Each row comes from the steps of one path. Every step used is in the known rows, and no mark comes twice. Write the path behind each row, first mark first.
Known rows
Y/R/U/W/A: [-2.96 -3.82  1.72  1.55 -0.59  0.84  3.46 -3.43  1.65  2.39 -0.73  0.39
  1.25  1.87 -1.28  1.09  1.76 -1.95 -0.04  0.74  1.80 -2.27 -0.93  0.81]
M/R/Y/U/W: [ 2.09  1.03  1.44  0.50  0.74 -2.69 -2.31  2.73 -0.72 -3.95  0.43 -0.26
  1.67  0.43  1.18  0.74  0.18 -0.79  3.36  0.20 -2.06  2.52  0.49 -2.33]
A/W: [-1.81  1.50 -0.34 -0.46  0.71  2.17 -0.33  0.48  0.36  1.20  2.24  3.95
 -1.01 -0.99  0.17 -0.79 -3.82  1.89  1.04  0.61 -0.60 -0.03 -1.32 -2.97]
Y/U/W/A/M/R: [ 2.03 -0.14  0.45 -0.23 -0.08 -1.86  0.44 -2.25 -2.07 -1.98 -2.23  0.69
  1.31  3.54 -1.98  0.09  1.43 -3.26 -2.55 -0.30  0.35  2.59 -0.01 -0.06]
U/W/A: [-3.09 -1.67 -1.25  0.18 -2.20  2.20  1.31 -3.95 -0.62  1.51 -0.85  1.80
 -0.33  0.70 -0.29 -0.96  1.36 -2.96 -2.44  1.57  0.24 -2.74  1.14  1.16]
P/R/Y/U/W: [ 2.61  1.08  1.78 -4.85  0.96 -0.08 -1.40  0.30  0.47 -1.27 -2.12  0.26
 -0.53  0.68  1.90  1.21 -0.38  0.48  1.75  0.99 -0.75  2.58  0.98  2.01]
Y/R/U: [-3.09 -2.27  0.82  0.72  0.15  1.79  2.94  0.01  2.69  2.73  0.28  0.06
  0.60  0.74 -0.94  1.00 -0.22  0.32  1.70  1.13  1.46 -1.10 -3.23 -2.17]
R/Y/U/W: [ 0.57 -0.49  0.07 -1.73 -0.51 -0.44 -0.54  2.48  0.08 -1.33 -0.82  0.54
 -0.79  0.95  0.98  0.01  1.52 -0.32  3.27  0.67 -1.15  0.84  0.10 -1.62]
M/A/U/W/Y: [-0.03  1.45 -3.78  3.52 -1.12 -0.77 -0.19  1.95 -1.75  0.62  2.63  0.52
 -0.37 -2.20  0.73 -1.51 -0.58  0.97 -1.66 -0.88 -1.01 -1.21  2.21  2.70]
R/U/W/A/M: [ 0.22 -3.53 -1.58 -1.44 -0.86 -2.39  2.22 -2.53  0.05  2.52 -1.17 -0.50
 -2.14  0.29 -1.96 -0.56  1.80 -1.62 -3.03 -0.20  2.51 -4.40  1.40  3.68]
W/A: [-5.62 -1.93 -0.73 -0.08 -0.76  3.85  2.58 -2.32 -0.53  2.21 -0.69  2.21
 -0.75  0.83 -0.76 -0.74  0.46 -0.42 -2.23  0.16  0.22 -2.14 -1.68 -1.64]
Y/U/W: [ 0.87  0.49 -1.75 -0.32 -0.83  0.73  1.04 -0.69  0.12  0.00 -2.20  1.39
  0.48  0.72 -0.07 -0.93 -0.72 -3.32  1.15  1.76 -0.01  1.56 -0.48 -1.63]
P/Y/U/W/A/M/R: [ 4.50 -0.85  2.98 -3.41 -0.73 -2.02  0.46 -2.65 -0.37 -2.36 -0.96 -1.84
  1.29  1.68 -1.25  0.17  2.07 -1.92 -3.53 -0.41  2.71  3.93  1.65  0.54]
P/A/U/W/Y/R: [-0.79  1.12  0.47  1.61 -1.24  2.11 -2.71 -1.13  0.87  0.79 -4.55 -3.52
 -0.51  0.53  2.04 -0.20  0.27  1.77 -2.79  1.28  1.10 -0.62 -1.17  1.47]
A/Y/U/W: [ 1.29  2.02  1.03 -2.98 -1.70  1.22  0.67 -0.19 -1.12 -0.11 -3.99 -0.14
 -1.66 -0.21  0.96 -0.56 -0.24 -0.77  0.24  1.67 -0.45  1.02  1.18 -0.05]
U/W/Y/R: [-0.93  0.79 -1.80  3.82 -1.19  2.96 -1.81 -1.50  0.30  0.62 -1.24 -0.56
  2.14  1.48  0.52  1.37  1.88 -1.47  1.20  1.28 -0.74 -0.86 -0.64  1.44]
M/R/U: [ 0.30 -0.38 -0.37  2.12  1.35 -2.76  0.50  1.49  0.68 -0.59  1.10 -0.85
  1.05 -2.68  0.03 -0.17 -2.83 -0.17  0.81 -0.49 -0.12 -1.08 -0.23 -1.79]
W/Y/U: [-0.41  1.83 -2.69  3.34  1.29  1.26  0.42  1.31 -1.35 -1.16 -2.98  0.06
  0.98  0.29  0.98  0.56  0.40 -0.08  2.47 -1.97 -0.85  2.23 -2.87 -1.67]
A/M/R/U/W/Y: [ 4.80  0.63 -2.45  1.80  1.02 -4.68 -3.04  1.01 -0.90 -1.14 -0.92 -2.98
  0.52 -0.19 -0.92  0.63  0.91 -0.51 -1.42 -1.38  0.52 -1.57  1.41  3.40]
M/A/W/Y/R/U: [-0.05  1.80 -0.12  4.60  3.25 -0.72 -0.56  2.61  0.49 -1.14  6.99  1.03
  1.81 -1.82 -0.55  0.58 -2.60  2.90  3.29 -3.39 -1.78  1.37 -1.10 -1.10]
U/W: [-0.63 -0.09 -3.03 -0.16 -2.29  2.13 -0.64 -1.37  0.53  1.98 -0.23  1.06
 -0.14 -0.57  0.08 -1.25 -0.76 -2.59 -0.56  3.19 -0.46 -2.42  0.87  0.57]
W/A/U: [-6.17 -2.77  0.51  0.15 -1.67  2.14  5.13 -1.67 -1.83  3.21 -2.38  3.03
 -2.24  0.99  0.13 -0.34  0.67  1.75 -3.78 -0.42  1.99 -1.94 -1.08 -0.04]
R/Y/U/W/A/M: [ 0.45 -1.75  0.81 -3.74 -0.45 -1.04  0.09  0.67 -1.15 -0.97 -1.42  0.56
 -1.80  3.55 -0.67  0.29  4.28  0.04  0.07 -0.49  0.31  0.72 -0.01  0.43]

Which path is each row?
[ 1.68  3.17 -0.49 -2.16 -0.77  0.43 -0.44  1.69 -1.12 -1.43  2.19 -0.09
 -0.54 -2.00 -0.02 -2.03 -1.53 -0.72 -0.08  0.15 -2.19  1.98  1.85 -0.65] | M/A/Y/U/W
[-4.68 -2.41  4.77 -1.52 -0.78  2.78  4.19 -2.43  0.11  2.18 -2.17 -0.37
 -1.29  1.17 -0.37  1.30  1.81  1.75 -1.16 -0.53  1.23 -1.66 -1.26 -0.05] | W/A/Y/R/U
[ 0.39  1.24 -4.14  3.09 -1.20  1.39 -2.24 -0.80 -0.68  0.45 -1.58 -0.71
  0.51 -0.76  1.34 -0.19  0.92 -1.51  0.31  0.77 -1.10 -2.63  0.87  2.38] | U/W/Y
[ 1.19  4.16 -1.95  3.59  3.01 -0.34 -1.28  2.99 -1.38 -2.48  5.47  2.20
  1.53 -1.72 -0.25 -0.45 -3.29  1.92  2.96 -3.68 -2.87  4.02 -1.09 -2.55] | M/A/W/Y/U
[ 0.50  0.68  1.17 -1.02 -0.75  0.37  0.03  0.83  0.98  0.73  4.04 -1.34
  0.15 -2.11 -0.68 -0.68 -0.63  0.46  0.41  0.75 -1.00 -0.84  2.15  1.15] | M/A/Y/R/U/W
[ 0.62  3.35 -0.59  3.09  2.70  0.42 -0.27  1.43 -1.41 -1.59 -0.41  2.62
  0.49 -0.09  1.08  0.82 -2.03  1.99  3.22 -2.80 -1.16  3.16 -2.23 -2.46] | A/W/Y/U
[ 1.35 -3.41  2.96 -2.27 -1.34  0.42  1.70 -1.91  3.85  1.65  1.06 -2.62
  0.81 -0.92 -0.40  0.81  1.19 -0.64  0.11  1.75  3.59 -0.14  0.84  0.52] | P/Y/R/U/W
[-1.14  0.74 -1.49  4.02 -1.12  0.61  0.06  1.08 -0.78  0.87  2.72  0.39
  1.37 -0.02  0.17 -0.08  0.42  1.06 -0.69 -0.23 -0.78  0.32  0.84  1.87] | M/A/U/W/Y/R
[ 2.56 -1.89  0.30 -4.77  0.42 -1.81  0.85 -4.37  0.34  2.18 -2.62 -0.70
 -1.73  0.32 -0.91  0.52  0.16 -0.78 -4.14  0.11  2.29 -1.98  2.09  6.65] | P/R/U/W/A/M
[ 0.24 -1.55  0.68 -1.96 -1.04 -1.52 -2.45 -0.98 -1.32 -1.06  0.26 -0.18
 -0.50  2.35 -1.05  0.35  3.42 -0.79 -2.69  0.34 -0.41 -2.02  2.10  2.40] | U/W/A/M/R/Y
[ 0.15  1.14  1.75  0.03  1.73 -1.74 -1.49  3.94 -0.46 -3.57  0.73 -0.08
  1.27  0.31  0.92  0.65 -0.51  0.97  3.35 -0.79 -1.96  3.33 -1.60 -4.22] | M/R/Y/U
[-0.66 -2.01  1.19 -1.32 -1.31 -1.41  2.84 -2.64 -0.60  1.61 -2.72 -1.05
 -2.45 -1.97  0.59 -0.36  0.77 -0.42 -1.60 -0.16  1.53 -4.64  2.86  3.45] | R/U/W/A/Y
[-0.66  2.34  1.62 -3.28 -0.58  2.29  1.50  1.33 -1.07  0.10 -3.49  0.28
 -1.99 -0.48  0.81 -0.45 -1.00  1.35  0.52  0.58 -0.36  2.09 -1.03 -2.47] | A/Y/U
[ 1.62 -0.93 -3.60  3.51  0.17 -2.42  0.14 -0.19  0.22  0.54 -1.59 -1.80
 -0.47 -2.46  1.05  0.23  0.29 -0.95  1.45 -0.75  0.62 -3.87  1.49  3.33] | R/U/W/Y
[ 0.78 -1.81 -2.43  0.45 -0.85 -1.99  1.49 -0.69  1.38  2.02 -0.53 -0.38
 -1.33 -2.40  0.05 -1.35 -0.97 -1.92  0.53  1.41  1.05 -4.04  1.43  1.35] | R/U/W
[-2.11  2.25  1.05  3.83  1.75  3.03 -1.39  0.28  0.02  0.13  1.43  2.13
  1.52  1.31  0.58  2.11 -0.99  2.81  2.83 -1.24 -0.91  1.61 -2.91 -1.90] | A/W/Y/R
[ 0.58  0.97  2.28 -5.23  1.90  0.96 -0.63  1.66  0.56 -0.89 -1.89  0.47
 -0.75  0.72  1.81  1.11 -0.99  2.00  2.16  0.14 -1.00  3.53 -1.18 -0.12] | P/R/Y/U
[-1.01 -2.35  0.42  1.06 -0.73  0.67  1.82 -1.43  2.70  2.39  0.14 -0.42
  1.08  0.58 -0.93  0.92  0.43 -1.79  1.50  2.04  1.46 -1.87 -1.02  0.09] | Y/R/U/W
[-0.33  3.66 -2.77  3.17  2.32  0.78 -2.66  2.75 -0.86 -1.12  6.78  2.01
  0.83 -2.84 -0.03 -0.96 -3.51  2.37  1.69 -2.77 -3.05  1.19 -0.02 -1.49] | M/A/W/Y
[ 0.21 -0.34  2.55  0.89  0.70 -2.52 -0.76  0.72 -1.80 -3.91 -0.15  0.21
  1.63  1.54  0.63  0.83  1.51 -0.88  1.78 -1.00 -1.61  1.95  0.45 -1.90] | M/R/Y/U/W/A
[ 0.73  0.48 -0.06 -3.29  0.69 -1.17 -3.72  3.76 -0.11 -0.96  1.81 -0.87
 -0.95  1.20 -1.10  0.55  1.27  2.24 -0.75  0.23 -0.98  0.02 -0.69 -0.83] | A/M/R/Y
[-1.22 -1.01 -0.27  0.36 -0.93  1.05  3.00 -3.10 -1.05 -0.19 -2.84  1.92
  0.44  2.00 -0.67 -0.59  1.09 -3.56 -0.44  0.41  0.51  1.11 -0.46 -1.04] | Y/U/W/A
[-0.52  0.66 -0.59 -1.89 -2.04  1.44 -1.75 -0.92  1.06  1.77 -3.50 -2.49
 -2.87 -1.39  1.92 -2.42 -1.92  0.83 -4.37  2.79  1.39 -1.81  0.21  0.68] | P/A/U/W
[ 3.27 -0.51  1.04 -3.24 -1.37  0.51  1.03 -1.17  1.54 -0.43 -0.88 -1.21
  0.28 -0.75  0.41 -0.95  0.18 -2.10 -0.22  1.36  2.51  3.03  1.26 -0.85] | P/Y/U/W
[-1.30  3.12 -0.48  4.02  2.07  2.22 -2.18  1.90  0.14 -0.95  6.87  1.97
  2.40 -0.70 -0.62  0.53 -2.29  2.45  2.49 -2.32 -2.82  2.56 -1.58 -2.06] | M/A/W/Y/R
[-0.82 -2.28  0.43 -0.79  1.09 -2.27  1.23 -1.06 -0.90  0.45 -0.22 -0.38
 -0.69  1.08 -2.30  0.22  0.93  0.05 -3.42 -1.89  1.44 -1.55 -0.66  0.61] | W/A/M/R/U
[-0.79  0.30 -2.85  0.57 -1.89 -0.31  0.96  1.42 -0.66  1.78  3.73  1.63
 -0.90 -2.05 -0.11 -2.31 -1.86  0.17 -2.50  1.27 -0.50 -1.18  2.35  1.01] | M/A/U/W
[-1.29  0.53  0.98 -0.09  0.90 -0.52 -2.85  3.96 -0.04 -2.11  2.30 -0.42
  0.66 -0.94  0.98  0.23 -0.65  1.68  2.13  0.35 -2.24  0.01 -0.32 -2.72] | M/R/Y
[ 4.19  0.99  0.49 -2.73  0.47 -3.37 -3.49  3.00 -0.81 -2.74  0.08 -0.79
  0.12  2.47 -0.99  0.76  1.88 -0.15  0.12  0.39 -0.76  2.15  0.62 -0.23] | A/M/R/Y/U/W
[ 0.12  1.92  1.86  2.15  3.09  0.95 -3.35  0.36  2.19 -1.01 -0.44 -2.92
 -0.12 -1.14  1.37  0.33 -2.62  3.63  1.34 -1.82  0.10  0.45 -3.15 -1.55] | P/A/W/Y/R/U
[-0.33 -4.68  4.14 -1.90 -1.29  0.46  3.47 -4.08  2.87  1.55  0.53 -2.16
  0.85  0.21 -0.59  0.96  2.47 -0.85 -1.57  0.58  4.24 -0.37  0.84  1.19] | P/Y/R/U/W/A
[ 2.32 -0.40 -1.20 -1.40  1.08 -3.26 -1.15  1.87  0.51  0.40  0.61 -1.17
 -0.39 -0.30 -2.29  0.03 -0.83  0.52 -1.74 -0.57  0.99 -0.98 -0.63 -0.01] | A/M/R/U
